What can hang from each mark:
K155: K605
K605: K155 K312 K646
K748: K446 K646 K648
K312: K605
K646: K25 K748
K446: K748
K178: K25
K25: K178 K312 K646

Every row comes from one small tree of marks. Brackets hold a mark, then the marks that hang from it, in the order of their numbers. Every link used is in the known rows. Which tree was each row made from?
Known rows:
(K646 (K25 K312) (K748 K446)): [-0.45  2.09  2.42  3.46 -0.98 -0.79  0.94  0.77 -0.23  0.18  2.48  0.23
 -2.22  0.91 -1.02 -2.12  0.42  0.28 -1.33  1.34 -1.49  0.00 -0.99]
(K446 (K748 K646)): [-0.34  0.16  2.40 -2.01 -1.07 -1.04  1.32 -6.07  1.32  0.67  3.24 -0.43
 -0.51  0.32  0.00 -1.74  0.51  0.66 -0.31  0.99 -0.25 -0.49 -1.73]
(K748 K446 K646 K648): [ 2.23  2.72  2.43 -2.82  0.12 -0.70  0.99 -0.08  0.87  0.23  1.65  0.10
 -1.79  0.78 -0.64 -1.95  0.55  0.71 -1.88  0.78  0.55 -0.66 -2.76]
(K312 (K605 K646)): [ 0.07  2.27  2.11 -2.87 -0.54 -1.18  0.63 -2.54  2.82  0.80  2.11 -1.73
 -1.40  0.07 -1.18 -1.59 -0.88  0.22 -0.76  0.50  0.06 -0.76 -2.15]
(K178 (K25 (K312 (K605 K646)))): [-1.99  2.61  1.15 -0.01  0.29 -0.71  0.15 -3.25  1.82 -0.19  2.23 -0.70
 -2.15  0.03 -2.18 -1.12 -0.42 -0.08 -0.75  0.77  1.05 -0.74 -1.59]
(K155 (K605 K312 (K646 K748))): [ 0.47  1.36  2.98  0.09 -0.50 -1.91  0.68 -3.97  1.06 -0.48  4.51 -0.66
 -1.01  0.62 -2.29 -1.80 -0.67  0.30 -1.28  1.87 -0.18 -1.09 -0.65]
(K605 K312): [-0.09  0.93  2.75  2.01 -1.42 -2.59  0.17 -4.89  0.89  0.86  3.82 -0.03
 -1.47  0.65 -1.28 -1.46  0.27  0.02 -0.47  1.16  0.02  0.08 -1.73]
(K155 (K605 K312 K646)): [ 0.10  1.47  2.73 -0.60 -0.52 -1.98  0.15 -4.89  1.55 -0.38  3.79 -0.56
 -1.20  0.60 -2.59 -1.68 -0.33  0.13 -0.87  1.79  0.52 -0.94 -1.73]
(K446 (K748 K646 K648)): [-0.09  0.42  2.66 -2.17 -0.23 -0.84  0.80 -4.61  0.80  0.39  3.28 -0.08
 -0.57  0.25 -0.14 -1.76  0.75  0.75 -0.54  0.89  0.21 -0.53 -1.88]
(K748 (K646 K25) K648): [ 0.22  2.41  1.89 -1.81  0.48 -0.96  0.50 -5.93  0.60  0.48  2.09 -0.07
 -0.86  0.49 -0.76 -1.92  0.98  0.70 -1.12  0.75 -0.30  0.80 -2.58]
(K646 (K25 K178) (K748 K446)): [ 0.52  1.84  1.86  1.62 -1.77 -1.08  1.56  2.53 -0.56 -0.11  2.31 -0.48
 -0.74  0.92 -0.04 -1.41  0.38  0.67 -1.35 -0.63 -1.42  0.22 -1.61]
(K178 (K25 (K312 K605))): [-2.36  2.95  1.00  1.52 -0.32 -0.38 -0.23 -3.07  0.98  0.02  2.51 -0.04
 -2.18 -0.01 -1.38 -1.25 -0.37  0.02 -0.59  0.72  0.93 -0.44 -1.85]
(K25 K178 K312 K646): [ 0.45  0.79  1.78  1.18  1.38 -1.26  0.41 -0.55  0.55  0.73  2.80 -0.24
 -0.16  0.70 -1.11 -1.22  0.56 -0.20 -0.43 -0.22 -0.05 -1.67 -1.85]
(K178 (K25 K312)): [-2.26  1.99  0.58  2.33 -0.74 -1.02 -0.19 -4.68  0.18  0.13  2.47  0.33
 -2.14  0.52 -1.48 -1.24  0.43  0.14 -0.63  1.11  0.79 -0.55 -1.72]
(K446 (K748 (K646 K25) K648)): [-0.97  0.63  2.52 -1.64 -0.27 -0.76  0.85 -5.75  0.28  0.16  3.00 -0.15
 -0.47  0.27 -0.33 -2.00  1.25  0.85 -0.35  0.78 -0.49  0.89 -1.90]
(K646 (K25 K178) K748): [-0.49  1.32  1.51  2.06 -1.29 -1.34  0.97 -2.40 -0.20  0.40  2.94 -0.52
  0.11  0.60  0.06 -1.18  0.33  0.60 -0.80 -0.55 -1.57  0.28 -1.43]
(K312 (K605 K155)): [ 0.11  1.66  2.11 -0.25 -1.03 -0.33  0.38 -2.67  2.18  0.85  1.57 -1.43
 -1.51  0.31  0.74 -1.60 -0.39  0.72 -0.37  0.46  0.01  0.47 -2.03]
(K446 (K748 (K646 (K25 K178)) K648)): [-0.62  0.22  2.45 -0.12  0.05 -0.90  1.04 -4.19 -0.12 -0.17  3.13  0.23
  0.68  0.28  0.13 -1.11  1.47  0.75 -0.31 -0.54 -0.59  0.49 -2.09]
(K312 (K605 K155 (K646 K748))): [ 0.80  1.17  2.55 -1.05 -0.29 -0.56  1.32 -1.99  2.54  0.51  2.01 -2.22
 -1.27  0.34  0.21 -1.60 -0.74  0.83 -0.95  0.56 -0.47  0.04 -0.76]
(K605 K312 (K646 K25 (K748 K648))): [-0.02  0.94  3.26  1.45  0.16 -2.53  0.62 -3.99  0.21  0.00  4.15 -0.56
 -1.17  0.64 -2.13 -1.66  0.61  0.29 -1.09  1.03 -0.75  1.11 -0.62]
(K446 K748): [-1.43 -0.08  2.17 -0.42 -2.36 -1.32  0.61 -3.57  0.83  0.82  3.27 -0.80
 -0.98  0.34 -0.12 -1.81  0.19  0.56  0.14  0.86 -0.46 -0.54 -1.58]
(K605 K155 K312 (K646 (K748 K446))): [ 2.05 -0.01  3.69  1.67 -0.91 -1.99  1.78  0.02  1.12 -0.15  2.81 -1.17
 -2.15  1.27 -0.70 -1.54  0.39  0.65 -1.42  1.21 -0.23  0.60 -0.37]
(K646 (K748 K648)): [ 0.46  1.81  2.03 -0.02 -0.75 -1.12  0.29 -1.42  0.23  0.73  3.16 -0.45
 -1.25  0.48 -0.37 -1.85 -0.14  0.72 -1.23  0.77 -0.40 -0.73 -1.34]
(K748 K646 K648): [ 1.09  2.17  2.06 -2.34  0.50 -0.99  0.42 -4.91  1.17  0.74  2.35  0.05
 -0.99  0.49 -0.56 -1.71  0.54  0.65 -1.33  0.85  0.41 -0.61 -2.51]
(K25 (K646 K748)): [ 1.05  1.28  1.63 -3.10  0.08 -1.34  1.22 -0.76  0.48  0.97  3.15 -1.78
 -0.75  0.64 -0.80 -2.38 -0.38  0.56 -0.89  0.55 -0.61 -0.81 -1.07]
(K646 (K25 K312) (K748 K446 K648)): [-0.18  2.33  2.72  3.32 -0.16 -0.59  0.35  2.11 -0.67 -0.10  2.58  0.58
 -2.25  0.84 -1.15 -2.15  0.64  0.39 -1.55  1.22 -1.05 -0.02 -1.11]
(K312 K605): [-0.30  2.64  1.92 -1.37 -1.18 -0.81  0.18 -2.07  2.00  0.99  2.44 -1.03
 -1.43  0.04 -0.39 -1.73 -0.88  0.29 -0.55  0.44 -0.12 -0.48 -2.35]
(K646 (K25 K178) (K748 K446 K648)): [ 0.87  2.07  2.11  1.44 -0.90 -0.86  1.02  3.85 -0.99 -0.32  2.37 -0.14
 -0.82  0.82 -0.17 -1.42  0.57  0.79 -1.56 -0.73 -1.09  0.20 -1.78]

Which tree is each row?
[ 2.49  1.41  1.91 -2.18 -0.03 -1.05  1.88  5.54 -0.21  0.18  2.65 -1.34
 -0.46  0.95 -0.42 -1.74 -0.09  0.56 -1.40 -0.84 -0.50 -1.24 -1.47] -> (K25 K178 (K646 (K748 K446)))
[ 1.26  2.96  2.25 -2.33  0.13 -0.66  1.09 -1.14  0.28 -0.03  1.42 -0.02
 -1.68  0.78 -0.86 -2.15  1.03  0.78 -1.66  0.71 -0.14  0.74 -2.83] -> (K748 K446 (K646 K25) K648)
[-1.54  1.65  2.41  3.71 -0.05 -0.07 -0.03 -4.09  1.60  0.44  1.63 -0.43
 -1.74  0.34 -0.01 -1.65  0.40  0.29 -0.16  1.00 -0.74  1.24 -1.58] -> (K646 (K25 (K312 (K605 K155))))
[-0.87  1.69  2.54 -0.07 -0.61 -2.04  0.20 -6.01  1.01 -0.60  3.52 -0.67
 -1.06  0.62 -2.80 -1.91  0.13  0.21 -0.70  1.70 -0.22  0.44 -1.77] -> (K155 (K605 K312 (K646 K25)))
[-0.57  2.03  2.37  3.50  0.13 -0.69 -0.02 -0.79  1.58  0.60  2.76  0.38
 -0.63  0.09 -0.43 -0.70 -0.28 -0.27 -0.47 -0.27 -0.23 -1.49 -2.07] -> (K25 K178 (K312 K605))
[-0.21  1.39  2.35 -0.60 -0.41 -0.49  1.43 -3.12  2.02  0.26  1.81 -2.31
 -1.12  0.36  0.03 -1.82 -0.27  0.87 -0.77  0.47 -1.20  1.45 -0.80] -> (K312 (K605 K155 (K646 K25 K748)))
[ 0.65  0.46  3.16  1.13 -0.67 -2.77  1.12 -4.12  1.27  0.50  4.32 -0.80
 -1.23  0.69 -1.80 -1.42 -0.07  0.14 -1.06  1.26 -0.48 -0.28 -0.47] -> (K605 K312 (K646 K748))
[ 0.43  1.30  2.31 -1.81 -0.39 -0.68  0.81 -3.07  3.05  0.64  1.29 -2.12
 -1.47  0.35 -0.07 -1.48 -0.38  0.65 -0.57  0.51  0.15  0.23 -1.84] -> (K312 (K605 K155 K646))
[ 0.05 -0.33  3.15  2.74 -0.52 -2.25  1.36 -5.83  0.91  0.05  3.24 -1.27
 -1.17  0.97 -0.88 -1.52  0.85  0.62 -0.66  1.18 -1.09  2.04 -0.14] -> (K605 K155 K312 (K646 K25 K748))
[ 2.14  1.80  1.99 -3.70 -0.28 -1.02  1.70  3.92  0.19  0.46  2.57 -1.73
 -1.58  0.90 -0.89 -2.62 -0.34  0.64 -1.43  0.47 -0.48 -0.84 -1.34] -> (K25 (K646 (K748 K446)))
[ 0.80  0.66  2.02  1.88  1.43 -1.14  0.93  0.64  0.05  0.58  3.51 -0.32
  0.06  0.66 -0.85 -1.31  0.22  0.00 -0.82 -0.16 -0.72 -1.77 -0.78] -> (K25 K178 K312 (K646 K748))
[ 0.24  1.73  1.50 -0.15 -0.10 -1.24  1.25 -5.75  0.72  0.43  2.05 -0.02
  0.34  0.59 -0.15 -1.02  0.99  0.52 -0.86 -0.48 -0.75  0.46 -2.63] -> (K748 (K646 (K25 K178)))
[ 0.23  2.05  1.75 -2.42 -0.71 -0.81  0.78 -2.85  1.37 -0.18  3.09 -1.36
 -0.93  0.53 -1.54 -2.05 -0.99  0.71 -1.43  1.53 -0.34 -1.78 -1.22] -> (K155 (K605 (K646 K748)))
[-1.22  2.13  2.40  4.71  0.16 -0.45  0.49 -0.90  0.54  0.20  3.27  0.20
 -0.28  0.12 -0.34 -1.02 -0.13 -0.01 -0.69 -0.31 -1.56 -0.22 -1.06] -> (K646 (K25 K178 (K312 K605)) K748)
[ 1.47  2.32  2.40 -0.63 -1.08 -0.82  0.72  3.33 -0.09  0.22  2.52 -0.39
 -2.09  0.80 -0.43 -2.08 -0.11  0.81 -1.80  0.71 -0.28 -0.81 -1.52] -> (K646 (K748 K446 K648))
[ 2.48  2.07  2.26 -3.75  0.56 -0.77  1.13  5.35 -0.30  0.21  2.59 -1.39
 -1.65  0.86 -1.01 -2.64 -0.09  0.75 -1.67  0.35 -0.02 -0.85 -1.45] -> (K25 (K646 (K748 K446 K648)))
[-0.55  2.05  1.89 -0.95 -0.29 -1.22  0.86 -1.95  1.91  0.23  1.97 -1.45
 -0.09  0.11 -0.95 -0.97 -0.17  0.18 -0.55 -0.92 -0.71  0.26 -2.42] -> (K312 (K605 (K646 (K25 K178))))
[-0.42  1.97  2.68  2.05  1.29  0.16  0.74 -6.43  2.04  0.31  1.46 -0.06
 -1.24  0.32  0.13 -1.63  0.76  0.39 -0.57  1.13 -0.61  1.27 -1.75] -> (K748 (K646 (K25 (K312 (K605 K155)))))
[ 0.61  2.74  2.71  1.09  1.11 -0.54  0.60 -1.28  0.25 -0.09  1.71  1.06
 -2.03  0.80 -1.34 -2.00  1.37  0.28 -1.63  1.32 -0.24  0.13 -2.31] -> (K748 K446 (K646 (K25 K312)) K648)
[ 1.55  2.52  2.15 -0.92  0.38 -0.75  1.22  0.35 -0.08 -0.31  1.51  0.35
 -0.52  0.81 -0.36 -1.28  1.28  0.70 -1.65 -0.64 -0.14  0.38 -3.05] -> (K748 K446 (K646 (K25 K178)) K648)
[-0.67  1.87  0.99 -0.30  1.81 -0.58  0.17 -0.43 -1.00 -0.31  3.33 -0.40
 -1.60  0.50 -1.90 -1.90  0.34  0.39 -1.14  0.71  0.86 -0.78 -0.66] -> (K178 (K25 K312 (K646 (K748 K648))))
[ 0.80  1.63  3.27 -0.02  0.36 -1.67  0.14 -2.56  0.59 -0.74  4.62 -0.34
 -1.08  0.58 -2.42 -1.79 -0.42  0.43 -1.48  1.74  0.27 -1.11 -0.79] -> (K155 (K605 K312 (K646 (K748 K648))))
[ 1.87  1.72  2.89 -1.66 -0.74 -0.20  1.88  2.79  2.24  0.00  1.33 -2.17
 -2.11  0.65  0.17 -1.81 -0.71  0.93 -1.49  0.51 -0.38  0.00 -1.02] -> (K312 (K605 K155 (K646 (K748 K446))))
[ 0.71  2.07  2.35  2.68  0.57 -0.76  1.32 -1.23  0.34 -0.14  1.76  1.08
 -0.81  0.91 -0.75 -1.09  1.39  0.11 -1.36  0.13 -0.74 -0.23 -2.37] -> (K748 K446 (K646 (K25 K178 K312)))
[-1.15  1.80  2.36  3.91  0.26 -0.95 -0.15 -2.51 -0.39  0.39  3.19  0.52
 -1.45  0.54 -1.07 -1.91  0.61  0.33 -1.01  1.28 -1.21  0.03 -0.88] -> (K646 (K25 K312) (K748 K648))
[-1.67  0.45  3.03  1.65  0.83 -0.60  0.37 -5.90  0.21  0.09  3.31  0.90
 -0.78  0.29 -0.84 -1.84  1.54  0.34 -0.33  1.42 -0.59  0.29 -1.42] -> (K446 (K748 (K646 (K25 K312)) K648))
[ 1.37  1.55  1.96 -3.22  0.88 -1.10  0.68  0.64  0.03  0.65  3.20 -1.42
 -0.81  0.55 -0.93 -2.38 -0.14  0.69 -1.12  0.42 -0.16 -0.83 -1.20] -> (K25 (K646 (K748 K648)))
[ 0.68 -0.42  3.09  1.54 -0.60 -2.38  0.83 -5.75  1.90  0.48  2.71 -1.08
 -1.53  0.96 -0.95 -1.18  0.74  0.35 -0.47  1.23  0.23  0.73 -1.22] -> (K605 K155 K312 K646)
[ 0.71  1.68  2.46  1.00  1.89 -0.48  0.87  2.24  0.88  0.42  3.56 -0.69
  0.01  0.15 -0.72 -1.34 -0.60 -0.15 -0.74 -0.54 -0.63 -1.66 -0.92] -> (K25 K178 (K312 K605) (K646 K748))
[-1.42  1.27  2.02  1.78 -0.03 -1.56  0.30 -5.38  1.44  0.61  2.16 -0.42
 -1.51  0.65 -2.00 -1.62  0.72 -0.07 -0.60  1.40 -0.81 -0.07 -1.62] -> (K605 (K646 (K25 K312)))
[ 0.12  0.69  2.66  3.15  0.98 -0.50  0.50 -1.71  2.57  0.27  1.61 -0.68
 -0.67  0.41 -0.07 -0.42  0.19  0.08 -0.50 -0.19  0.04 -0.82 -1.56] -> (K25 K178 (K312 (K605 K155 K646)))
[ 2.21  0.92  2.77 -0.94 -0.33 -0.66  1.36  2.46  0.94 -0.09  1.37 -1.45
 -2.10  1.09 -0.08 -1.83  0.31  1.14 -1.79  0.79 -0.03 -0.17 -1.03] -> (K605 K155 (K646 (K748 K446 K648)))
[ 0.08 -0.63  2.86  3.52 -0.25 -2.40  0.99 -5.31  1.03 -0.09  2.56 -0.79
 -0.26  0.99 -0.64 -0.54  1.44  0.34 -0.26 -0.19 -0.50  1.75 -1.41] -> (K605 K155 K312 (K646 (K25 K178)))
[ 0.51  1.97  1.82 -0.37  0.79 -1.07  0.65 -4.48  0.26  0.13  2.13  0.32
  0.31  0.53 -0.30 -1.06  1.25  0.63 -1.08 -0.57 -0.35  0.44 -2.78] -> (K748 (K646 (K25 K178)) K648)
[-1.63 -0.25  2.66  3.31  0.21 -0.86  1.09 -5.89  0.28  0.07  3.30  0.92
  0.40  0.40 -0.26 -0.94  1.58  0.16 -0.06  0.23 -1.08 -0.04 -1.49] -> (K446 (K748 (K646 (K25 K178 K312))))
[-0.19  1.92  2.14 -0.29 -0.27 -1.06  1.37 -0.97  1.42  0.12  2.75 -1.55
  0.09  0.11 -0.66 -1.04 -0.48  0.38 -0.93 -0.90 -1.29  0.11 -1.32] -> (K312 (K605 (K646 (K25 K178) K748)))
[-1.32  0.39  2.21 -1.53 -1.08 -1.02  1.36 -7.09  0.74  0.38  2.97 -0.50
 -0.38  0.35 -0.24 -1.98  1.00  0.71 -0.14  0.91 -0.86  0.87 -1.80] -> (K446 (K748 (K646 K25)))
[ 0.17  0.98  3.02  2.27  0.71 -0.35  0.82 -2.29  2.48  0.40  2.24 -1.16
 -1.60  0.41 -0.25 -1.41 -0.43  0.34 -0.92  1.18 -0.56 -0.54 -0.26] -> (K25 (K312 (K605 K155 (K646 K748))))
[-0.34  1.83  1.49 -0.39 -0.50 -0.78  1.01 -2.51  0.42 -0.79  2.89 -1.07
  0.36  0.55 -1.26 -1.40 -0.25  0.70 -1.19  0.10 -1.09 -0.79 -1.41] -> (K155 (K605 (K646 (K25 K178) K748)))
[ 0.85  2.14  2.41 -1.64 -0.49 -1.14  1.26  2.03  0.19 -0.24  2.04 -1.19
 -1.92  0.84 -1.41 -2.20  0.32  0.79 -1.79  0.64 -0.81  0.33 -1.39] -> (K605 (K646 K25 (K748 K446 K648)))
[ 1.01  2.60  0.85 -4.20  0.38 -0.54  1.18  4.69 -1.24 -0.75  2.40 -1.44
 -2.10  0.78 -1.48 -2.31  0.04  0.95 -1.73  0.01  1.07 -0.18 -1.41] -> (K178 (K25 (K646 (K748 K446 K648))))
[ 1.17  0.45  2.41 -0.43  0.08 -0.97  0.84 -2.47  1.27  0.38  2.03 -1.54
 -1.31  0.82  0.00 -1.59  0.28  1.06 -1.26  0.84 -0.13 -0.08 -0.79] -> (K605 K155 (K646 (K748 K648)))
